Each row comes from the steps of one path. Every step used is in the known rows, and no mark comes twice. Write the path behind each row, first mark first.
Known rows
veziv nodug: [-0.62 -0.78 -0.27  0.31 -1.25  2.60  0.73  2.00 -2.33 -0.49  1.35  1.94
  1.11 -0.79 -1.06 -2.15]
vopiz sunar nuvu nodug divo: [-1.28 -2.65 -1.90 -0.99 -0.52  6.34  0.80 -0.26 -0.69  2.21  2.74 -0.97
  4.60  2.98 -0.04  0.51]
sunar nuvu vilem divo nodug: [-1.22 -2.04 -1.63 -0.88 -2.12  3.35  1.23  1.39 -0.41  1.69 -1.23  1.99
  3.59  4.25 -0.13  0.53]
vopiz sunar nuvu: [-2.78 -0.90 -0.67 -2.22  0.74  3.70  0.61 -0.65  0.26  2.40  2.93  0.14
  1.58 -0.06 -1.51 -0.49]
vilem divo: [ 0.00 -0.60 -1.02 -0.99 -1.34  1.22  1.42  1.97 -0.47  0.42  0.23  0.48
 -0.36  0.59  1.01  1.81]
nuvu nodug veziv vilem: [ 0.62 -3.34  0.09  6.02 -0.58  3.94 -3.00 -0.68 -2.33 -0.30 -0.85  4.30
  3.84  2.03  2.14 -2.63]
sunar nuvu vilem: [ 0.67 -0.71 -0.42 -1.02 -1.08  0.93 -0.74 -2.73  0.83  2.25  1.34  0.49
  1.30  2.98 -0.46 -0.12]
divo nodug: [-1.84 -0.90 -0.14  1.44  0.41  0.95  0.60  2.15 -0.80 -1.00 -2.76  1.05
  2.59  0.69 -0.54 -1.27]
nuvu vilem: [ 0.57 -0.85  0.41  2.25 -0.40 -0.21 -1.54 -2.85  0.83  0.79 -0.87  0.22
 -0.04  2.22  1.26  1.21]
nodug veziv vilem divo: [ 0.79 -3.32 -1.33  2.51 -2.12  3.97 -1.64  2.85 -2.69  0.71  0.33  4.94
  0.98  0.36  2.38 -0.41]
vilem divo nodug: [-1.97 -1.45 -1.18  0.09 -0.88  2.10  1.98  4.08 -1.30 -0.35 -2.76  1.26
  2.16  1.33  0.22  0.48]
divo nodug veziv vilem: [-1.04 -3.63 -0.41  5.06 -0.53  3.84 -2.39  2.93 -2.95 -1.05 -2.52  5.40
  4.00  0.74  0.79 -3.48]
divo nodug nuvu vilem: [-1.35 -1.22 -0.96  1.78 -3.97  2.11  0.33 -0.72 -0.98  0.64 -1.45  0.65
  3.92  3.73  0.15 -1.59]
vilem divo nodug nuvu sunar: [-2.93 -1.77 -2.02  1.47 -0.57  4.51  2.35  3.56 -2.25  1.23  0.35  0.28
  2.44  3.29  1.19 -0.76]
veziv vilem divo nodug nuvu: [-1.90 -2.64 -2.25 -0.14 -6.54  4.76  2.22  4.71 -3.36  0.83 -0.15  3.25
  5.02  0.19  1.02 -2.86]
nodug nuvu sunar: [-0.96 -0.44 -0.48  1.11  0.39  2.57  0.46 -0.42 -0.98  1.80  2.84 -0.99
  0.40  2.06  0.83 -1.50]
sunar nuvu: [ 0.07 -0.01 -0.61 -3.22 -0.62  1.60  0.98  0.13  0.08  1.27  2.34  0.13
  1.05  0.76 -1.79 -1.23]

Which path is each row?
[-1.73 -3.00 -1.18  1.74 -2.78  3.43  0.79  4.76 -2.83 -0.16 -2.65  3.72
  3.91 -0.54  1.35 -1.42] => veziv vilem divo nodug
[-0.41 -3.22 -1.08  5.05 -0.36  3.35 -1.52  1.66 -1.27 -0.06 -3.37  3.69
  2.02  5.27  1.89  1.44] => nuvu vilem divo nodug veziv
[-2.11 -0.32 -1.42 -0.30 -3.23  2.44  1.77  1.92 -1.78 -0.11 -0.17  0.64
  3.79  1.45 -1.23 -2.55] => divo nodug nuvu
[ 0.11 -2.32 -0.97  0.24 -3.39  2.48  0.14  2.66 -1.92  0.85  0.04  2.64
  1.27 -1.38  2.01 -0.22] => veziv vilem divo
[ 0.36 -1.64 -0.75  1.33  0.76  4.12 -1.26 -1.01 -1.17  0.65  1.40  2.18
  3.35  4.75 -0.68 -1.93] => sunar nuvu nodug veziv
[-0.69 -1.56 -1.99 -0.19 -6.59  4.84  2.16  1.16 -2.53  1.73  3.09  1.97
  2.00  2.78  0.76 -0.69] => veziv nodug nuvu vilem divo
[ 0.24 -0.96 -1.97 -0.64 -5.46  2.38  1.39 -0.83 -0.26  2.11  1.60  0.06
  0.92  3.56  1.69  1.55] => nodug nuvu vilem divo
[-0.34 -3.32 -1.86  1.71 -0.97  4.96 -0.71  1.64 -1.24  1.30 -1.14  4.08
  3.14  6.20  0.22  0.34] => sunar nuvu vilem divo nodug veziv
[-2.44 -4.67 -1.89  2.66 -1.06  8.57 -1.09  0.69 -2.52  2.55  2.22  4.65
  5.13  2.51  1.73 -1.38] => vopiz sunar nuvu nodug veziv vilem divo
[ 0.63 -1.10 -1.19 -2.07 -2.65  2.17  0.71 -0.62  0.46  2.78  1.56  0.86
  0.82  3.53  0.69  1.90] => sunar nuvu vilem divo
[ 1.17 -1.94 -1.43 -0.42 -2.87  4.30  1.24  3.88 -3.13 -0.38  2.17  0.73
  1.44  0.12 -0.32 -0.73] => veziv nodug divo
[ 0.55 -3.80 -1.85  1.67 -2.56  6.53 -0.86  1.58 -2.82  1.52  1.51  5.04
  4.51  3.54  1.35 -1.99] => sunar nuvu nodug veziv vilem divo
[-2.74 -1.20 -0.82  2.48  0.74  3.42  1.02  1.56 -2.05  0.64  0.30 -0.04
  2.75  2.77  0.19 -2.77] => divo nodug nuvu sunar
[ 0.56 -3.76 -1.11  4.71 -1.82  4.97 -1.69  1.45 -2.73  0.31 -0.78  4.57
  3.41  2.62  2.96 -0.83] => nuvu nodug veziv vilem divo
[-1.04 -0.08 -1.29 -1.33 -4.76  3.97  2.25  1.82 -3.20  0.39  3.80  1.35
  2.24 -0.09 -1.51 -3.62] => veziv nodug nuvu
